Each row was made from one small tree. Brackets hold a mark, then the marks that hang from it, in the order of their numbers. Every link used is in the known rows. Write each row's tree.
Known rows:
[J191 J768]: [  0  -2 -17   1   0   3   1  -2   4  -1  -4  -3   0   7  -3  10   4   8
   6  -2  -4  10  -5  12  -5]
[J191 J218]: [  6  -4   1  -1   4   8  -6   9   2  15   5  -6  -4   1   1   4   5   2
  10   4  -3  10 -12  -6 -13]
[J768 J17 J191]: [ -1 -25   8   4  -5   1 -16   3  -3   0 -10   5  22   3  -7   8  19  15
  -2  -1   7   6   4   8 -22]
[J768 J191]: [  0 -20  -3  -3  -2   3 -11   3   1   2 -11  -3  14   6   1  11   3  14
   3  -6  10   6   7   8 -20]
[J778 [J218 J17]]: [ -7 -10   5   5 -10   4  15   1  -3   5 -12  12  15  12  -4  15   2   9
  -7  13  10  14  12  -4  -8]
[J17 [J218 [J191 J369] [J778 J768]]]: [ 12  38  -2   1   1  -9   4 -12  -3 -10  16 -16 -12  -6   6 -25  -7  -6
  -3 -14  -4   3  -8  -3   7]
[J369 J191]: [ -7  -2   8  -6  -8   3   0   1  -2  13 -13 -14   6   3  11  15  -8  14
  10   1   1   9 -12   5   5]
[J778 [J218 [J17 J768] [J191 J369]]]: [-11  23  -5  -8  -6 -17   4  -6 -18  -3 -12   6  11  -6   3   4   2 -10
  -4  15   7  -2   7 -13  -8]
[J218 J17 [J191 [J369 J778]]]: [-21   4   0 -16   3 -13   3   5 -12   2 -19   5  -5   8   9   7  -9  -2
  -2 -11 -11 -26  15   5  -5]
[J369 [J17 J218 J768] J191 J778]: [  8  -4  -1   1   8   5  -7 -18  -1  19 -11 -16  18 -11  25  30 -31  11
  29   8   5  -2 -12 -21  17]
[J369 J17 J778]: [ -5 -29  -6 -11   5   6  -9   5  -2  19 -21   1   6  14  11  27 -12  13
  16  -8   7  -4  -1  -8   7]
[J191 [J218 [J778 J768]]]: [  8   9   1   2  10   8   8   8  14   4  23  -3 -25  -6  -6 -15  10  -3
   3  -3  -8   2 -22  -8  16]
[J191 J218 J369]: [  5   4   3 -11   3  -2 -14   9  -2  16   1 -13 -10   6   8  -9  -5  -9
   4  -4   6   6  -3  -7 -17]
[J17 [J218 [J778 [J768 J191]]]]: [ 20   1  -2  14   7   8   2 -12  15 -12  18  -9   1  -6  -3 -12  -2   9
  -2  -7   5   8   1   1   0]
[J191 J369 [J768 [J17 J218] J778]]: [ 23   5   2  23  -9   0 -13  -3  -7  -9   7   0  17   8  -3 -19  -2 -13
  -7   2   0  19  17   1 -18]
[J218 J17 [J778 [J768 [J191 J369]]]]: [ -7  -8  -1  -9  10   0   6   3   8 -13  -1   4 -18   7  -6 -18   2  -6
 -18  -9   8 -22  19   7   5]
[J17 [J218 J778] [J768 J191]]: [ 17   1  -2  15   1  -4  -8 -19  11  -5   9  -6  10 -18   5   5 -11   8
   1   9   7   4   4  -3  -9]
[J191 [J218 J17 J778] J369 J768]: [-10   1  -2  -8  13   3  13   7  15  -5  15  10 -31   1 -12 -17  -4 -20
 -14   2  -4 -16   9   8   4]
[J191 J369 [J768 J778]]: [  6  -1 -11   3  -7  -4 -10  11  -4  -2  -3  -3   0  15   0 -11  -7 -14
  -3  -5   2   7  14   7  -8]
[J369 [J191 [J218 J17 J778] J768]]: [-15  -3   7  -1   9  17  29   7  18  -2  16  10 -22 -12 -13  -2  -4  -9
  -3  11 -15 -14  -6  13  23]
[J218 [J17 J768] [J191 J369] J778]: [-17  20  -4 -11  -5 -19   6  -3  -8  -5  -7   8 -17 -11   8   2   0  -9
 -11   9 -10 -24   5  -2   6]
[J191 [J218 J778] [J369 [J17 J768]]]: [  4  -3  -2 -19   9  -2 -16   4   4  15   5  -3 -21  -7  10  -2  -8 -17
   6   8  14  -7 -10 -22  12]
[J218 J191 J778]: [-12   8   2  -4 -11  -6   8   6  -2  -3  -1   3  -8  -7  -1   6   5   8
  -3  -7 -10   0 -10  10   5]
[J17 [J218 J191 J778]]: [  7  19   5   9 -10  -3  10  -9  -2  -5   9  -4  -1 -12   4   2  -5   9
  -1  -2 -10  11  -6   5  -3]
[J218 J17 J191 [J778 J768]]: [-12  15  -4  -2   0   3  26   2  -1 -12   4  14 -19  -3  -7  -3  17   3
  -8  -1 -21 -14  -6   4  19]
[J218 [J191 J369] [J778 [J768 J17]]]: [ -7  23   8  -5  -4 -16  -3   3  -8 -12   6  -1 -10  -3  -6 -24  19  -6
 -10 -14  -6  -8 -14   3  14]

Which tree is each row?
[ 10   9   9  17  -3   7   3 -17   2  -4   6 -11  20  -6  -2   6   0  10
   8   6  -7  17 -11   9   0]
[J369 [J191 [J768 [J17 J218]]]]
[  5  26   8  -1  -8 -13  -1  -8  -6  -5   7 -12  -6  -6   9 -11 -16  -2
  -8 -10   0   6   2   3  -7]
[J17 [J218 [J191 J369] J778]]
[ -2 -17  10  -7  -4  -8 -26   4  -7   0 -14  -4  17   9  -1  -4  10   4
  -8  -8  18   0  13   8 -25]
[J768 J17 [J191 J369]]
[ 23  -5   1  12 -11  15  -7  -8 -10  14  -7  -6  22 -10  21  18 -19   0
  20  21   5  15  -5 -25  12]
[J369 [J17 J218 [J768 J778]] J191]
[ 15  10  -1   9   0  -5 -13 -16  -3  -6   6 -10  11   5   0 -10   0   0
  -3  -1   2  15   7   6 -19]
[J191 J369 [J768 [J17 J218]]]
[ -2   2  -2  16 -14   3   0  13 -15 -14   1  19  19  -3 -15  -3  27  -7
  -2   1 -20   7  -2  10  -7]
[J218 [J191 [J768 J17 J778]]]
[ -6  -1  -5   1   1   7  21   2  11  -4   3  10 -22   6  -4  -1   9   7
 -10   3 -11 -10  -1   1  20]
[J218 J17 [J778 J768]]
[ 11  -8  19   9  -3  -7 -16  -9   4  -8   4  -3  11  -4  -3 -16  -5   1
 -16  -4  15   5  18   7 -18]
[J768 [J17 [J218 J778]] [J191 J369]]
[ -5  22  -6  -2  -3  -3  13   3   0  -8   9  -1 -14  -7  -3  -6  14   5
   2 -11 -13  -2 -21   3  18]
[J218 J191 [J778 J768]]
[-12 -14  -8 -10  15 -14 -12  -3   1   2 -19   2   6   3  10  11 -14  -2
  -1   1   5 -33  24  -3 -12]
[J218 [J17 [J768 [J191 [J369 J778]]]]]
[ -8  -5  -3  -3   8 -14 -16   1   1  -1  -7  -2   6  10  -4  -3  -3  -2
   0 -14  -3 -10   4  10  -3]
[J191 [J369 J778] [J768 J17]]
[ -6 -12   8   0   5  10  17  12  11   6   9  16 -22  -3  -6   3   3  -2
  -9  13  -9  -8   3  -1   4]
[J191 [J218 J17 J778]]
[  7   4   6  15  -6   1   1  -3  -4   0   5   0  23   6 -12  -5  24   9
   0   3  11  25 -13 -10   3]
[J778 J218 [J768 J17]]
[ -7 -15  -9 -12   1  15   2  -2   1   5 -11  -8   4   4   2  19  -6   7
  20  -1   7   5 -14   6  20]
[J369 J17 [J191 J768]]
[-12 -25   6 -14   4   8  -3   4  -3  22 -21  -6   9   7  14  28 -22  13
  20  -7   6  -8  -8  -3  23]
[J369 J17 J191 J778]
[ 23 -14  16  20 -11   0 -25   2 -11  -5  -2   0  30   5   0 -16  -3  -7
 -11   1  12  13  28  -2 -33]
[J768 [J17 J218] [J191 J369] J778]
[ -9  -2  -4   2  -3  -5  10  -5   7   1  -8  12 -13  -5   5  16   1   8
  -8  22 -10 -12   3  -5  10]
[J218 [J17 J768] J778]
[ -1  13  -7 -16  -1  -1  -2  -2 -17   0  -5  -6  10   8   0 -10   6  -9
   9 -12  23  11  -9 -18  10]
[J778 [J218 [J191 [J369 J17]]] J768]
[ -1  -2  -5   4   8   8   9   7  17   0  22   4 -20  -7 -14  -8   4  -7
   0  -1  -8   2 -13   9   7]
[J191 [J218 J778] J768]
[ 11   0  -5   3   3   5 -10  19   0   3  13   0  -6   6  -6 -23  -2 -27
   0  -1  -1   5   7  -1 -12]
[J191 J218 J369 [J768 J778]]
[-15   6 -16  -3  -1   5  21   0  -7 -13  -7  15  -1   0  -8  12  16   3
   0   3 -21  -9   4  16  -5]
[J218 J17 [J191 J768]]
[  1 -29  -9  -1  14  11  -3   1   3   2  -6   4  26   8  -9   6  -4   8
  13 -13  28   0   1 -12  11]
[J369 J17 [J778 J218 [J768 J191]]]
[ -4   0   1   2   7   3  11   4  12   7   9  15 -21 -15   1   6   5  -6
  -4  24 -13 -13  -5 -13   7]
[J191 [J218 [J17 J768] J778]]
